Known rows, with every step that occurs
fateli > daguref > gozari > bupo: [-0.31 -0.42 -0.15  0.46  0.04 -0.12 -0.13  0.24 -0.15 -0.24 -0.10 -0.05
 -0.05  0.04 -0.27 -0.11  0.10  0.40 -0.21  0.15 -0.27]
goten > bupo > fateli > daguref > motam > mumo > noresa: [ 0.03 -0.12 -0.29  0.35 -0.45 -0.08 -0.29 -0.17 -0.09 -0.21 -0.50  0.04
 -0.24  0.49 -0.25 -0.18 -0.22  0.40  0.39 -0.08  0.35]
gozari > bupo > goten: [-0.04 -0.02  0.05  0.09 -0.16  0.22 -0.05  0.18 -0.16  0.40 -0.36  0.04
 -0.54  0.22 -0.20 -0.03  0.31  0.29 -0.37 -0.07  0.13]
putuviv > goten > bupo > gozari > daguref > fateli: [ 0.03  0.09 -0.26 -0.02 -0.22  0.26  0.12  0.34  0.24  0.06  0.39 -0.78
 -0.20  0.19 -0.18  0.31  0.07  0.28 -0.29 -0.02  0.19]
goten > bupo > fateli > daguref: [ 0.21  0.06 -0.21  0.16 -0.14 -0.03 -0.02 -0.01 -0.02 -0.32 -0.03  0.00
 -0.05  0.32 -0.24 -0.16  0.22  0.41 -0.12 -0.04  0.17]
putuviv > goten > bupo > fateli: [ 0.37  0.17  0.06  0.16 -0.24  0.17  0.02 -0.02  0.25  0.02 -0.02 -0.04
 -0.40  0.39 -0.21  0.22  0.31  0.34 -0.64 -0.16  0.73]
putuviv > goten > bupo > gozari: [-0.05 -0.38 -0.16  0.21 -0.20  0.12  0.03 -0.05  0.26  0.38  0.11 -0.22
 -0.72  0.16 -0.26 -0.12  0.00  0.45 -0.27  0.03  0.50]
putuviv > goten > bupo > fateli > daguref: [ 0.30  0.15 -0.23  0.26 -0.17  0.09  0.03 -0.08  0.23 -0.11  0.07 -0.16
 -0.22  0.38 -0.15 -0.05  0.17  0.41 -0.59 -0.05  0.44]
goten > bupo > gozari > daguref > motam > mumo: [-0.27  0.00 -0.10  0.17 -0.42 -0.01 -0.16 -0.07 -0.03  0.06 -0.15 -0.12
 -0.24  0.16 -0.30 -0.08 -0.27  0.48 -0.28 -0.04 -0.18]
putuviv > goten > bupo: [ 0.15 -0.09 -0.06  0.05 -0.23  0.07  0.00 -0.15  0.16  0.29  0.08 -0.23
 -0.74  0.28 -0.33 -0.03  0.21  0.46 -0.80 -0.02  0.53]
bupo > fateli > daguref > motam > mumo > noresa: [ 0.04  0.05 -0.34  0.12 -0.43  0.01 -0.31 -0.07 -0.09 -0.23 -0.56 -0.06
 -0.09  0.44 -0.31 -0.14 -0.31  0.34  0.35 -0.14  0.17]
motam > daguref > gozari > bupo: [-0.27 -0.17 -0.07  0.47 -0.05 -0.06 -0.07  0.29 -0.18 -0.17 -0.14 -0.33
 -0.05 -0.04 -0.32  0.05  0.18  0.35  0.02 -0.09 -0.11]
goten > bupo > gozari: [-0.16 -0.48 -0.12  0.10 -0.16 -0.01 -0.03  0.01 -0.02  0.12  0.00 -0.02
 -0.53  0.10 -0.36 -0.25  0.05  0.43  0.25  0.05  0.19]
mumo > noresa: [ 0.10 -0.25 -0.33 -0.27 -0.26  0.02 -0.16  0.05 -0.27 -0.02 -0.33 -0.23
 -0.46  0.23 -0.52 -0.18  0.04  0.23  0.51 -0.11  0.18]
bupo > fateli > daguref > gozari: [-0.07 -0.14 -0.19  0.19 -0.09 -0.06 -0.09  0.27  0.11 -0.38  0.16 -0.22
  0.33  0.09 -0.33  0.11 -0.09  0.37 -0.37 -0.01 -0.09]
goten > bupo: [ 0.02 -0.19 -0.03 -0.06 -0.18 -0.09 -0.06 -0.08 -0.14  0.02 -0.05  0.00
 -0.52  0.22 -0.44 -0.18  0.26  0.44 -0.20 -0.01  0.21]
fateli > daguref: [-0.01  0.03 -0.37 -0.22 -0.10 -0.03 -0.04 -0.01 -0.12 -0.15 -0.03 -0.27
 -0.17  0.17 -0.44 -0.35  0.04  0.42 -0.23  0.01 -0.23]
daguref > motam: [-0.17  0.16  0.15 -0.51 -0.41  0.13 -0.15 -0.03 -0.05  0.06 -0.34  0.15
 -0.38  0.26 -0.56  0.04  0.05  0.40 -0.49  0.00 -0.32]
daguref > fateli > bupo > goten: [ 0.09  0.18  0.04 -0.17 -0.27  0.27 -0.01  0.17 -0.04  0.45 -0.16 -0.25
 -0.16  0.35 -0.27  0.17  0.26  0.39 -0.28  0.04  0.34]
motam > daguref > fateli: [ 0.04  0.47 -0.22 -0.33 -0.19  0.15  0.04  0.34 -0.01 -0.20  0.06 -0.89
  0.05  0.21 -0.42  0.15  0.14  0.31  0.18 -0.25  0.06]
fateli > daguref > gozari > bupo > goten: [-0.26 -0.33 -0.12  0.45 -0.09  0.07 -0.07  0.29 -0.03  0.25 -0.08 -0.11
 -0.22  0.09 -0.13  0.01  0.04  0.36 -0.54  0.09 -0.08]

Rows
[-0.11 -0.30 -0.09  0.04 -0.16  0.08 -0.06 -0.04 -0.13  0.22 -0.26  0.08
 -0.22  0.08 -0.40 -0.25  0.12  0.47  0.36  0.13  0.11]	fateli > bupo > gozari
[ 0.12  0.15 -0.16  0.26 -0.01  0.07 -0.05  0.15 -0.13 -0.41 -0.33  0.10
  0.04  0.29 -0.17 -0.14  0.32  0.31  0.03 -0.05 -0.02]	gozari > bupo > fateli > daguref
[-0.03 -0.17 -0.27  0.04 -0.20  0.04  0.06  0.12 -0.13  0.01  0.17 -0.29
 -0.24  0.00 -0.32 -0.09  0.07  0.32  0.05 -0.02 -0.17]	goten > bupo > gozari > daguref
[ 0.06  0.14  0.03 -0.21 -0.18  0.11 -0.06  0.10 -0.17 -0.03 -0.20 -0.21
  0.01  0.31 -0.43  0.09  0.36  0.43  0.05  0.10  0.18]	daguref > fateli > bupo
[ 0.09  0.42 -0.20 -0.50 -0.18  0.18  0.03  0.43 -0.10 -0.28  0.19 -0.72
  0.12  0.17 -0.41  0.30  0.17  0.21 -0.25 -0.13 -0.27]	gozari > daguref > fateli
[-0.07  0.25  0.09  0.07 -0.28  0.15 -0.13  0.06 -0.04 -0.30 -0.53  0.38
 -0.06  0.38 -0.24  0.03  0.22  0.34 -0.25  0.04 -0.30]	gozari > bupo > fateli > daguref > motam
[ 0.21  0.26 -0.25 -0.10 -0.11  0.06 -0.03  0.09  0.00 -0.35 -0.10 -0.12
  0.12  0.27 -0.32 -0.12  0.13  0.33 -0.13 -0.11  0.00]	bupo > fateli > daguref
[ 0.11  0.06  0.02 -0.10 -0.29  0.19 -0.03 -0.06 -0.13  0.57 -0.28  0.00
 -0.34  0.25 -0.33 -0.05  0.26  0.42 -0.41  0.03  0.25]	fateli > bupo > goten
[-0.33 -0.40  0.07  0.33 -0.01 -0.06 -0.16  0.29 -0.19 -0.13 -0.19  0.03
 -0.18  0.02 -0.35  0.08  0.20  0.35 -0.24  0.07 -0.12]	daguref > gozari > bupo
[ 0.15  0.41 -0.08 -0.05 -0.31  0.28  0.06  0.17 -0.03  0.43 -0.12 -0.56
 -0.03  0.30 -0.23  0.16  0.25  0.39 -0.06 -0.10  0.34]	motam > daguref > fateli > bupo > goten
[-0.06 -0.01 -0.22 -0.11 -0.19  0.13  0.08  0.39 -0.02 -0.15  0.29 -0.61
 -0.02  0.14 -0.27  0.18  0.10  0.26  0.18 -0.01 -0.08]	goten > bupo > gozari > daguref > fateli
[ 0.14 -0.03 -0.33  0.44 -0.50  0.04 -0.25 -0.22  0.16  0.01 -0.40 -0.10
 -0.41  0.53 -0.15 -0.06 -0.27  0.41 -0.12 -0.09  0.61]	putuviv > goten > bupo > fateli > daguref > motam > mumo > noresa
[-0.08 -0.12  0.19  0.41 -0.05  0.05 -0.13  0.38 -0.05 -0.36 -0.25  0.20
  0.11  0.15 -0.23  0.30  0.29  0.25 -0.15 -0.07  0.13]	daguref > gozari > bupo > fateli
[-0.23  0.13 -0.09  0.13 -0.41  0.06 -0.18 -0.12 -0.13  0.14 -0.36 -0.04
  0.01  0.14 -0.34 -0.08 -0.22  0.51 -0.20  0.03 -0.24]	fateli > bupo > gozari > daguref > motam > mumo
[-0.22 -0.04 -0.02 -0.12 -0.44  0.14 -0.02  0.04 -0.04  0.07 -0.07  0.05
 -0.31  0.12 -0.37  0.05 -0.02  0.35 -0.25  0.07 -0.46]	goten > bupo > gozari > daguref > motam
[-0.02  0.10  0.06  0.53 -0.08  0.06 -0.06  0.38 -0.04 -0.38 -0.22 -0.13
  0.24  0.09 -0.19  0.30  0.28  0.25  0.12 -0.21  0.15]	motam > daguref > gozari > bupo > fateli
[-0.08  0.38  0.01 -0.52 -0.44  0.17 -0.06  0.07 -0.13 -0.05 -0.18 -0.08
 -0.15  0.16 -0.51  0.17  0.07  0.29 -0.66 -0.04 -0.64]	gozari > daguref > motam
[-0.21 -0.02 -0.19  0.08 -0.17 -0.07 -0.04  0.25  0.01 -0.10  0.18 -0.64
  0.08 -0.07 -0.48  0.11 -0.10  0.39 -0.17 -0.17 -0.10]	motam > daguref > gozari
[-0.09  0.03 -0.20  0.08 -0.18  0.16  0.03  0.19 -0.04  0.06 -0.09 -0.52
  0.09  0.14 -0.31 -0.03  0.11  0.43  0.74  0.01  0.18]	motam > daguref > fateli > bupo > gozari
